Each row was made from one small tree. Brackets hold a mark, then the marks that hang from it, in the order of their numbers. Every link used is in the known rows. Write each row's tree.
In the rows, zero is written as 128.
Known rows:
{Q_203 {Q_489 Q_736}}: [186 103  89  69 125 146 153 109 120 150  97 101 164 103 166  80 144 124
 116 140 113 117 154 145 118 129 147 147 106 136  98 138 175 148 122 117
 158 113 172  97 129 163 149 103]
{Q_784 Q_22 Q_457 Q_556 {Q_975 Q_489}}: [219 149  75 106 116 171 165  92 137 173  99 116 115 154 174 102 131 182
 125 128  91  60 146 137  97 112 118 131  90 135 105 143 229 137  83  85
 107  96 112 135 102 151 154 174]
{Q_886 {Q_489 {Q_203 Q_556} Q_784}}: [169 118  77  97 130 122 118 116 106 151  91 110 147 122 156  54 163 140
 100 132  98  97 162 147 145 111 110 172  91 127  99 106 140 190 105 119
 104  76 171 118 105 197 169  92]
{Q_457 Q_486 {Q_784 Q_22 Q_556}}: [170 142  82  62 119 151 150  97 126 196 113 118 136 170 152 112 138 130
 121 148  92  82 145 130 122  77 112 150 112 126 119 141 211 154  95  96
 106  89 155 132 125 162 137 169]
{Q_457 Q_486 {Q_784 {Q_489 Q_203} Q_975}}: [169 138 105  61 144 141 136 111 101 173  77 123 136 146 127  80 169 161
 105 149  94  86 150 125 154  92 121 150 113  95  91 133 191 192  88  74
 128  77 150 143  97 156 139 141]
{Q_489 Q_736 Q_975}: [171 117  89  49  98 148 137 110 121 146  85 106 160  97 127  84 163 134
 139 134 114 104 159 133 138 127 156 159 109 129  68 127 195 143 125 130
 158 121 181 138 134 155 141 122]
{Q_489 Q_203 Q_736 Q_886}: [138 106  73  57  97 151 130  88  92 120  77  84 160  91 140  99 182 145
 108 119  92 121 183 143 154  98 121 172  89 148  82 112 150 160 114 129
 147  85 184 123 107 161 120 113]
{Q_975 {Q_489 Q_736 Q_886}}: [169 110  67  84 103 156 136  87 109 149  88  90 162 119 140  98 153 169
  94 138 102  88 176 137 123 119 130 146 106 152  91 123 165 145 111 116
 150  99 159 111 110 160 156 109]
{Q_203 Q_556}: [163 102  92  77 126 152 135 112 109 158 110 116 147 107 141  95 143 126
 115 119 131  94 157 130 137 107 123 138  93 142 135 115 179 154 121 121
 105 112 167 108 135 149 164 122]
{Q_556 Q_975}: [133 113  92  63 108 154 152 121 117 147  96 132 157 117 123 120 153 117
 124 122 118 115 147 125 135 117 139 147 109 121  93 118 194 136 111 118
 119 109 162 122 134 122 144 124]
{Q_736 Q_489}: [145 107  77 100 132 149 135 122 108 146 113 121 160 135 137 102 169 142
 100 128 114 101 169 118 119 120 141 149 107 130 123 148 161 150 126 122
 128 100 172  92 124 149 159 103]
{Q_736 {Q_489 {Q_784 Q_22 Q_457} Q_975}}: [178 145  77  96 103 130 130 126 118 142  94 122 125 151 120  81 186 180
 122 153  95  70 170 131 115 122 153 153 102 114  85 169 184 159  74  96
 113  71 150 135 100 196 151 138]
{Q_886 Q_489}: [150 113  79  89 133 140 151 104 128 163 110 124 167 128 162  93 148 134
 110 130 112 102 164 127 126 114 139 160 119 134 109 122 175 154 121 129
 134  99 165  98 132 144 168 104]
{Q_457 Q_486 {Q_784 Q_975}}: [159 137 112  38 129 146 131 109 117 176  83 123 149 142 107 101 148 150
 125 154 117  90 148 115 149  88 138 134 118 103  98 122 207 165 107 100
 128 107 162 128 116 136 136 144]
{Q_784 Q_22 Q_457 {Q_975 Q_489}}: [188 146  77  88 111 161 164 100 133 159  99 128 123 148 153 114 130 183
 115 133 111  69 151 127 107 123 133 128 107 134  98 153 221 151  81  95
 132  87 117 126 107 155 155 154]
{Q_486 {Q_457 {Q_784 Q_22 {Q_556 Q_975}}}}: [183 156  77  72 110 144 151 106 123 170 108 123 125 155 126  99 147 123
 128 145  83  89 124 122 120  94 113 134 105 122 108 138 199 137  79 121
  91 113 147 156 118 129 116 175]
{Q_975 {Q_489 Q_736}}: [166 111  68  80 108 155 149 100 128 159 102 105 165 116 154  94 134 144
 102 134 109  95 165 146 128 139 149 150 120 140  91 142 177 154 126 125
 164 107 162 112 117 167 158 108]
{Q_22 {Q_784 Q_489}}: [176 105  87 112 127 114 149 123 131 151  90 125 155 126 138  80 153 142
 109 147 115  91 166 130 131 131 137 131 121 132 132 134 161 168 113  87
 133 109 157 121 126 154 165 113]
{Q_489 Q_203 Q_736 Q_784 Q_886}: [142 112  77  58  95 119  99 100 100 116  56  84 161 101 136  85 189 159
 107 141  84 128 188 148 153 103 119 168  88 144  76 112 133 176  99 115
 140  74 192 128  93 196 119 113]
{Q_784 {Q_489 Q_886} Q_975}: [181 113  92  91 144 142 130  95 107 153  67 114 147 127 139  86 183 183
 111 141 117  82 167 103 118  93 124 133  90 139 114 110 181 150  92  78
 115  91 145 122 111 118 163 135]
{Q_975 Q_489}: [154 109  75 104 118 158 153 111 119 163 106 122 164 135 142 115 139 155
  98 125 114  98 160 135 124 125 139 138 110 134 112 142 174 159 113 119
 143  97 154 101 123 153 170 115]
{Q_736 {Q_489 Q_203 Q_886 Q_975}}: [133 118  81 107 106 160 118 109  61 121  74 101 146 129 106  98 220 182
  95 126  89  82 177 125 140 102 126 167  75 122  86 132 145 165 103 112
 122  80 168 131 101 158 154 107]
{Q_556 {Q_975 {Q_489 Q_886}}}: [138 117  76  98 102 167 145 105  93 154  87 120 159 139 114 119 156 163
  91 132 105  81 159 125 122 110 128 134  97 135  89 110 178 139  91 104
 118  95 139 118 111 119 167 124]
{Q_736 {Q_489 Q_203 Q_975}}: [136 122  78  98 113 155 123 126  79 129  91 119 147 128 119  89 192 161
 109 122  99 105 160 133 137 121 139 164  88 109  85 150 161 168 122 121
 133  90 167 129 116 161 153 109]
{Q_886 {Q_489 Q_784}}: [154 116  80  97 131 113 125 115 136 159  89 120 168 142 152  70 165 145
 113 147 106 107 173 130 130 117 143 163 115 128  98 122 154 172 105 114
 127  85 174 102 114 172 168  98]
{Q_736 {Q_489 Q_886 Q_975}}: [153 118  84 102 118 155 120 110  82 137  88 106 148 130 102  92 199 177
 104 143 105  70 171 113 122 104 143 149  86 127  99 131 161 142 106 109
 115  91 165 119 117 136 166 109]
{Q_203 Q_489}: [167 104  99  95 137 145 155 117 111 152 102 119 161 121 149  96 150 134
 113 133 123 120 157 128 118 113 140 134 101 136 117 134 171 156 109 109
 132  98 170  90 130 150 167 105]
{Q_886 {Q_489 Q_203 Q_736}}: [151 117  67  75 118 141 146  93 120 140  94  97 161 107 178  69 157 125
 111 124  90 118 164 153 145 126 135 187 112 131  74 126 159 165 131 137
 161  95 174 118 116 167 135  96]
{Q_457 Q_486 {Q_784 {Q_489 Q_736}}}: [192 128  87  46 132 133 148 102 128 182 104 105 158 132 136  65 148 136
 101 165  98  82 166 130 140 104 141 154 138 108 100 150 188 169 106  94
 148  95 170 126 109 173 141 129]
{Q_736 {Q_489 Q_203 Q_784}}: [132 119  78 102 122 121 108 128  94 125  85 116 153 134 134  80 192 158
  93 134  90 124 175 138 138 121 131 165  92 118  99 148 128 187 108 115
 125  71 184 114  91 198 146 103]
{Q_203 {Q_489 Q_886}}: [163  97  94  97 133 152 146 100  89 135  92 104 160 124 135 108 164 158
 100 134 111 101 166 125 117  97 129 136  85 152 117 116 160 147  95  99
 122  88 165  88 122 142 167 104]
{Q_457 {Q_784 Q_556 {Q_975 Q_489}}}: [213 149  91  93 142 146 126  97 120 183  74 114 142 156 144  82 144 171
 115 150 103  90 140 114 116 101 121 124 100 123 106 128 190 161 102 107
 119 107 149 147 105 130 167 154]
{Q_486 {Q_457 {Q_784 Q_22}}}: [158 142  74  70 111 131 138 104 123 159 114 124 133 142 122 111 149 140
 112 143 107  92 148 122 133 104 132 132 120 132 123 153 177 161  85 137
 129  98 170 132 124 157 122 148]
{Q_22 Q_784}: [147 105  91  85 104 120 141 122 130 135  88 116 158 117 125 108 142 130
 122 137 121 106 164 133 144 126 143 129 113 138 128 121 163 161 128 112
 137 117 172 118 136 143 145 111]
{Q_886 {Q_489 Q_736}}: [172 117  70  72 125 137 150  95 140 159 105 106 166 111 175  72 144 127
 118 142 104 102 165 138 128 124 149 174 122 135  89 124 173 149 131 134
 155 109 172 108 127 156 149  94]

Write each row's tree:
[170 111  88 105 126 163 141 105  73 144  83 108 133 113 129  82 179 151
  87 124  99  73 156 132 138  91  96 156  76 131 102  99 167 159  77  84
  86  86 137 138 103 136 156 120]	{Q_784 {Q_489 {Q_203 {Q_556 Q_975}} Q_886}}
[207 141  62  68 125 125 153  99 134 168 117 109 131 135 152  68 154 142
 106 163  93  77 154 127 122 119 133 142 136 130 109 164 178 163  85 119
 145 100 165 146 111 167 123 146]	{Q_486 {Q_457 {Q_784 Q_22 {Q_489 Q_736}}}}
[166 115  90  98 123 153 146 125  93 150  80 127 150 119 138  79 188 154
 112 119 103 101 161 136 142 109 137 162  93 112  74 144 176 178  97  93
 134  79 156 143 116 162 156 126]	{Q_784 {Q_489 Q_203 Q_975}}
[211 139  77  61  89 123 121 109 141 163  73 109 134 137 158  65 158 154
 153 158  84  98 149 141 106 117 132 167  91 133  63 131 196 142  96 100
 121  96 170 165 123 191 142 155]	{Q_489 Q_736 {Q_784 Q_22 Q_556} Q_975}
[180 121  92  73 105 174 165 104 132 181 124 111 140 120 145 102 159 127
 127 112  87  73 177 157 159  81 128 154 105 115 123 140 223 142 111  94
 102  91 147 103 107 165 131 149]	{Q_784 {Q_457 Q_486} Q_556}
[160 119  85 112 115 168 114 109  54 135  86  94 129 117 108  79 205 182
  93 125 101  59 164 126 138  95 111 161  59 130 101 122 146 164 104 114
  95  90 162 134 105 163 168 106]	{Q_736 {Q_489 {Q_203 Q_556} Q_886 Q_975}}
[159 120  83 108 114 128  96 120  89 137  70 109 154 144  87  74 214 197
 106 159  99  82 179 112 123 105 147 155  88 123  85 129 142 160  90 101
 113  84 174 125  99 171 165 108]	{Q_736 {Q_489 Q_784 Q_886 Q_975}}
[157 122  71  75  96 162 149  94 103 145  85  95 162 120 126 100 153 158
  99 147 100  82 161 133 122 125 137 149 106 135  70 110 182 136 102 113
 137 111 141 128 108 132 149 118]	{Q_556 {Q_975 {Q_489 Q_736 Q_886}}}
[192 141  82  59 120 135 115  82 106 159  62  87 150 130 124  75 152 192
 102 171 102  86 159 111 128 111 131 127 109 139  82 117 167 158  99 114
 147 103 161 148  97 130 149 129]	{Q_457 {Q_784 {Q_975 {Q_489 Q_736 Q_886}}}}
[177 137  66 112 106 165 168 108 124 170 103 129 132 167 164 118 125 145
 109 133  85  76 131 136  85 121 116 145 101 135  95 134 211 129  88  99
 104  96 123 136 124 136 167 156]	{Q_784 Q_22 {Q_556 {Q_975 Q_489}}}
[183 117  72 127 113 136 111  99 110 161  76 102 154 150 136  79 171 188
 100 142  78  86 176 138 116  95 114 137  81 145 111 115 150 154  85  91
 101  76 160 116  93 170 174 131]	{Q_975 {Q_489 {Q_784 Q_556} Q_886}}
[187 116  96 101 127 119 125 105 115 138  54 109 139 127 122  80 173 182
 107 162 115  67 171 112 124 112 129 119  98 139 126  99 167 152  93  68
 124 111 142 138 111 123 163 128]	{Q_22 {Q_784 {Q_489 Q_886} Q_975}}
[187 123  86  62  92 129 116  97 120 149  63  89 154 118 132  69 172 139
 131 154  78 107 166 138 121  97 117 159  86 132  76  88 171 128  90 100
 101 105 170 148  99 146 127 142]	{Q_489 Q_736 {Q_784 {Q_556 Q_975}} Q_886}
[157 123  64  74 113 110 117 103 129 140  76  98 165 114 169  50 166 141
 113 143  81 123 175 158 147 126 134 187 114 122  66 124 138 181 116 124
 154  80 182 126  99 196 136  96]	{Q_886 {Q_489 Q_203 Q_736 Q_784}}
[192 123  92  91 122 165 167 120  99 147 105 116 129 101 141  74 159 134
  97 112  96  70 152 154 153 107 109 152  89 112 106 130 197 169  81  90
  91  85 129 140  98 151 145 134]	{Q_784 Q_457 {Q_489 {Q_203 {Q_556 Q_975}}}}
[172 138 100  58 123 138 122 108 119 154  91 118 137 126 100  92 157 143
 125 145 113  97 147 113 153  97 138 122 112 115 113 128 181 159 103 128
 129 122 169 135 107 123 121 140]	{Q_486 {Q_457 {Q_784 Q_975}}}
[184 132  88  94 110 132 118 136 117 141  88 119 142 129 102  67 203 173
 116 147  99  80 180 131 139 115 153 151 103 103  87 155 172 166  94 104
 118  83 166 126  94 188 155 120]	{Q_736 {Q_489 {Q_784 Q_457} Q_975}}
[203 153  88  64 133 134 132  96 128 177  77 117 124 160 164  96 139 152
 139 151 101 104 130 106  97  90 110 130  94 141 110 125 202 150  91 110
 101  97 157 157 125 126 144 177]	{Q_457 {Q_784 Q_22 Q_556 Q_975}}
[169 123  96  71 144 137 146 114 117 189 106 124 158 150 127  86 162 141
  94 151 107  84 165 120 143  92 134 144 136 103 119 150 191 178  98  87
 130  79 166 115 116 162 157 129]	{Q_457 Q_486 {Q_784 Q_489}}
[182 104  90  74 121 149 143  91  99 139  83  86 163 103 149  81 161 150
 103 144 104 109 169 137 120 107 135 145  91 151 101 117 163 143 109 108
 144 101 173  98 123 148 149 105]	{Q_203 {Q_489 Q_736 Q_886}}
[171 134  77  74 104 114 120 115 117 140  63 102 152 114 144  44 178 154
 123 153  82 112 166 152 144 126 150 194 102 109  37 124 153 176 107 119
 159  86 179 149 107 198 143 100]	{Q_886 {Q_489 Q_203 Q_736 Q_784 Q_975}}
[193 133  84  88 120 141 127 105 123 171 109 108 144 132 124  82 164 130
 117 132  89  95 151 133 153  81 117 134 104 124 135 140 172 160 110 133
 108 116 175 130 110 144 124 145]	{Q_486 {Q_457 {Q_784 Q_556}}}
[152 120  97  78  98 127 103 115  99 146  58 112 155 127  91  88 198 182
 122 150 109  99 180 119 132  91 141 150  83 132  74 112 162 158  83 100
 113  82 179 134 112 165 161 123]	{Q_489 Q_784 Q_886 Q_975}
[158 138  92  81  93 157 156 128 129 170  99 130 146 146  98 101 146 157
 104 148  90  61 170 161 148 114 146 148 124  88  76 140 211 160  81  75
 122  81 127 114  86 182 144 132]	{Q_556 {Q_975 {Q_489 {Q_784 {Q_457 Q_486}}}}}
[131 113  72 111 117 129  94 113  78 115  75 103 153 136 120  89 215 183
  87 138  83 109 187 131 140 100 116 165  76 132 106 125 113 183  95 108
 115  59 180 112  87 187 147 105]	{Q_736 {Q_489 Q_203 Q_784 Q_886}}
[173 110  82  62 100 128  97  98  91 127  68  77 144  88 137  61 177 156
 103 138  94 102 181 153 155  96 107 160  72 151  90  97 136 181 101 116
 115  84 182 137  90 200 132 109]	{Q_489 {Q_203 Q_556} Q_736 Q_784 Q_886}
[166 118  87  53  91 155 127  93 104 139  72  91 155  97 114  90 179 157
 123 142 108  92 170 127 136 107 148 159  94 140  70 113 180 137 110 126
 137 109 174 141 124 145 138 126]	{Q_489 Q_736 Q_886 Q_975}
[168 117  87  98 114 170 157 116 105 170 111 127 144 128 128 103 123 146
  95 132 123  65 137 135 120 128 123 131 101 127 104 115 192 148 107 109
 100 116 135 123 124 135 181 119]	{Q_203 {Q_556 {Q_975 Q_489}}}
[170 121  97  95 100 134 145 124 128 146  82 121 142 123 127  95 136 108
 139 139  96  96 140 140 133 115 128 135 103 127 115 101 188 136 119  96
 100 134 152 146 133 120 141 138]	{Q_22 {Q_784 {Q_556 Q_975}}}
[174 126  94 103 110 129 139 117 130 148  74 124 142 130 126 102 129 172
 114 153 122  81 153 127 125 144 146 113 112 131 106 120 178 159 117  95
 148 124 136 127 119 138 164 122]	{Q_22 {Q_784 {Q_975 Q_489}}}
[224 135  79 110 146 134 137 102 122 186 113 114 140 140 134  51 168 139
 105 142  86  80 154 126 139  85 120 134 113 118 146 151 169 164  92 106
 100 101 163 134 100 150 145 145]	{Q_486 {Q_457 {Q_784 Q_489 Q_556}}}
[171 121  91  49  95 131 122 121 103 134  75 102 145  93 128  61 153 121
 119 140  95 112 148 159 149 122 117 168  87 119  67  98 163 166 103 118
 112 105 168 152 102 182 126 120]	{Q_489 {Q_203 {Q_556 Q_975}} Q_736 Q_784}
[194 114  84  59 116 156 169 100 141 175 117 105 148 106 149  73 158 136
 113 137  98  62 186 159 157 110 147 163 132 106  99 159 218 152 107  82
 146  93 144 108 104 184 132 130]	{Q_784 {Q_457 Q_486} {Q_489 Q_736}}
[152 122  70 119 108 177 148  96  80 149  78 102 144 138 136 108 172 162
  95 115  69  92 155 145 131  96  99 155  71 130  86 107 170 147  85  97
  98  87 131 137  94 135 152 133]	{Q_784 {Q_556 {Q_975 {Q_489 Q_203 Q_886}}}}
[153 139  79  71 129 141 156 111 102 176 103 126 133 169 154 101 158 152
  89 147  88  87 153 129 130  93 119 161 120 114  99 163 186 199  73  76
 135  55 150 140 114 185 139 150]	{Q_457 Q_486 {Q_784 Q_22 {Q_489 Q_203}}}
[204 113  90  69 132 140 137  83 117 154  66  95 146 109 151  64 175 181
 113 154 109  81 174 119 122 110 130 142  97 140  94 105 182 135 102  86
 138 106 152 131 106 130 147 130]	{Q_784 {Q_489 Q_736 Q_886} Q_975}
[162 128  74  68 106 145 140 104 113 141  84 102 153 105 157  60 175 137
 124 132  89  97 160 150 150 128 149 190 108 119  45 129 169 162 126 131
 164 103 171 141 119 171 147 100]	{Q_886 {Q_489 Q_203 Q_736 Q_975}}
[176 113 103  95 119 159 142 108  80 144  78 107 152 121 116  92 182 166
 111 141 115  90 158 122 120  95 138 140  79 138  88 119 173 145  87  95
 124  93 161 111 124 138 172 110]	{Q_203 {Q_489 Q_886 Q_975}}
[173 140  90  65  89 129 134 122 129 148  79 124 126 136 123  97 164 165
 139 146 106  85 168 136 122 111 148 151 103 122  75 149 204 160  66  94
 121  72 160 145 112 188 144 151]	{Q_489 {Q_784 Q_22 Q_457} Q_975}
[147 131  85  66 104 122 102 102  99 121  46 108 125 143 136 109 177 193
 121 149  97 112 164 122 118  97 110 156  72 148  77 109 164 172  60  85
 113  65 158 143 101 170 131 153]	{Q_489 Q_203 {Q_784 Q_22 Q_975} Q_886}
[188 131  82  71 106 114 122 111 135 158  72 109 157 119 139  43 170 153
 131 168  97  95 164 138 131 131 161 178 116 114  50 122 170 158 110 120
 153 101 178 137 115 185 157 103]	{Q_886 {Q_489 Q_736 Q_784 Q_975}}
[155 129  87 106 103 132 136 119 106 129  64 116 136 129 134 100 134 173
 109 139 103  92 155 146 139 145 133 128 102 124  96 122 162 182 115 100
 152 111 143 143 109 156 155 120]	{Q_22 {Q_784 {Q_975 {Q_489 Q_203}}}}
[188 116  99  77 109 155 144 101  93 139  75  89 156 103 125  74 173 161
 118 154 107  88 159 132 115 109 145 154  88 139  72 121 174 133  99 105
 146 107 166 124 125 153 155 108]	{Q_203 {Q_489 Q_736 Q_886 Q_975}}
[205 110 101  71 118 160 153 100  88 142  93  87 147  96 131  66 143 134
 103 150 113  72 146 139 114 112 118 142  80 141  95  89 178 126  96 104
 104 126 148 117 123 132 158 109]	{Q_203 {Q_489 Q_736 Q_886} {Q_556 Q_975}}
[147 111  79 106 121 124  98 112  96 135  82 105 158 145 117  90 202 183
  93 153  99  99 188 117 119 104 133 149  90 138 120 124 127 158  98 106
 110  73 181  98  93 167 161 108]	{Q_736 {Q_489 Q_784 Q_886}}
[218 120  89 123 117 128 147 120 127 167  77 117 139 130 139  59 168 153
 129 149  93  70 156 135 121 117 136 138 101 120 117 133 186 149 110  73
 109 118 150 155 132 147 173 136]	{Q_22 {Q_784 {Q_489 Q_975} Q_556}}
[195 126  72  89 107 164 158 100 127 170  98 109 153 126 157  79 133 129
 119 135  84  90 139 147 116 133 131 152 106 124  78 121 198 126 113 118
 124 120 143 138 118 145 147 140]	{Q_784 {Q_556 {Q_975 {Q_489 Q_736}}}}
[207 144  95  75 132 133 124  99 122 169  89 113 133 127 119  70 160 147
 134 143  96  93 141 119 146  84 120 126 101 117 123 122 191 146 104 124
 103 126 160 146 107 125 126 158]	{Q_486 {Q_457 {Q_784 Q_556 Q_975}}}
